Each row comes from the steps of one walk. Every step used is in the known rows, and no mark comes twice. Write the walk behind each row, first mark first.
In the rows, 128 means zero.
Known rows
ferak > tume > rigib > duki > gesize > lofi: [149 120 145 122 101  84 126 187 137 128 133 118  94 109 140 111 176 170
 100 143 125]
rigib > duki: [106 135 123 137  84  66 130 140 143 144  92 145 138 142 202 138 123 139
  68 121 131]
duki > ferak > tume > rigib: [103  90 125 120 169 120 152 153 102 147 157 128 131  97 115  81 172 105
 134 174 147]
ferak > duki: [112 124 106 146 127 138 159 134 144  99 100 108 164 136 164 153 123  87
 148  94 128]
nefa > ferak > duki > gesize: [170 100  86 141 178 115 116 209 164  91 142  73 105 151 147 167 136 117
 173  83 116]
rigib > duki > ferak: [104 125 125 142  90  36 123 153 148 123 159 146 152 107 169 115 145 153
 112 136 188]
tume > ferak > duki > gesize: [162 142 128 126 151 124 125 176 168 104 128  84 135 143 154 188 108  82
 183  87 130]
rigib > duki > ferak > tume > gesize > lofi: [104 149 138 145 108  90 112 170 168  98 121 124 145  87 120 112 174 160
 114 149 109]
nefa > ferak: [141 112  66 154 217 122 148 177 157 125  96 105 141 131 130 135 137 124
  91 108  98]
duki > gesize: [171 106 108 113 123  95 130 182 167 141 133 107 117 172 112 163 113 120
 138 108 133]
dano > duki > ferak: [103 123 142 152  92  76 156 159 169 132 161 140 121  91 126  98 140  83
 138 134 166]
dano > tume > rigib > duki: [104  92 128 128 137  48 142 162 113 136  86 142  91 125 214 118 155 134
  30 149 130]
nefa > ferak > duki: [121 116  76 164 195 142 148 170 149  83 102  88 145 121 167 147 139 102
 141  85 107]
dano > tume > rigib > duki > ferak: [105  90 124 135 132  25 135 167 124 118 150 142 118  91 175  97 172 148
  78 156 186]
dano > tume > rigib: [125  72 106 119 196  97 181 157 111 133  77 124 106 129 143 115 154 101
  48 150 127]
ferak > tume > dano > duki: [ 67 160 174 128 128 101 152 137 141 153 116 153  64 124 167 102 107  58
 125 140  76]
rigib > duki > ferak > tume: [103 148 145 125 114  63 120 138 117 139 187 135 147  96 152  94 155 142
 140 141 152]
dano > duki > gesize > lofi: [159 131 147 138  80  97 152 190 184 128 117 118  90 113 100 120 148 121
 111 119 118]
tume > ferak > duki: [115 167 130 145 163 152 156 124 150  97  83 100 182 111 175 173 104  54
 153  90 128]
dano > tume > ferak: [143 172 141 119 216  95 170 128 144 129  73 113 159 112 144 167 103  72
  65 106 124]

Which walk is each row?
[ 92  94 150 131 147 113 157 161 112 151 161 133 102  81 127  67 173  77
 139 177 134]  dano > duki > ferak > tume > rigib
[159 107 110 129 120 112 125 180 162 105 139  90 120 165 144 169 123 107
 175  89 133]  ferak > duki > gesize
[141  94 137 112 116  70 103 195 129 150 150 116  78 149 174 129 150 139
 125 142 124]  ferak > tume > rigib > duki > gesize
[120 132 113 147 122 128 140 167 191 102  60 118 154 120  98 141 143 132
  92 130  96]  tume > gesize > lofi
[ 89 110 138 126 118  87 129 149 103 156 112 141 114 119 203 103 159 129
  82 160 117]  ferak > tume > rigib > duki
[125 141 108 149 175 133 126 185 173 100  94 101 140 100  94 122 168 140
 105 133  65]  nefa > ferak > tume > gesize > lofi
[ 79 154 146 105 176  83 139 127 118 130 157 151 122 126 141 106 113 124
 150 147 130]  duki > ferak > tume > dano
[173 153 141 130 151  96 150 179 161  82 108  87 124 104 124 159 149 125
 114  95 131]  dano > tume > ferak > duki > gesize > lofi
[ 82 159 144 103 182 107 144 119 116 142 117 148 117 151 153 119 100 112
 125 139  93]  ferak > tume > dano
[122 165 132 137 191 119 165 133 138  87  82  96 161 106 179 167 117  64
 120  85 123]  dano > tume > ferak > duki
[ 77 132 152 141 115  63 152 152 164 125 155 156 102 101 146  97 122  87
 140 144 155]  tume > dano > duki > ferak
[171 119 101 149 149 116 137 202 170  81 121  83 116 113 116 142 164 151
 136  95 119]  nefa > ferak > duki > gesize > lofi
[ 94 131 122 131 154 113 103 164 166 116 142 112 153 123 107 130 141 107
 164 145 100]  duki > ferak > tume > gesize
[169 138 132 122 174  99 131 178 157  94 124  77 117 139 155 188 115  83
 154  83 131]  dano > tume > ferak > duki > gesize
[123 133 164 114 120  82 124 183 160 148 155 124  42 154 145 127 107  82
 157 126  91]  ferak > tume > dano > duki > gesize
[140 137 156 130 100  87 149 186 180 122 113 129  72 121 117 124 134 125
 111 126 110]  tume > dano > duki > gesize > lofi
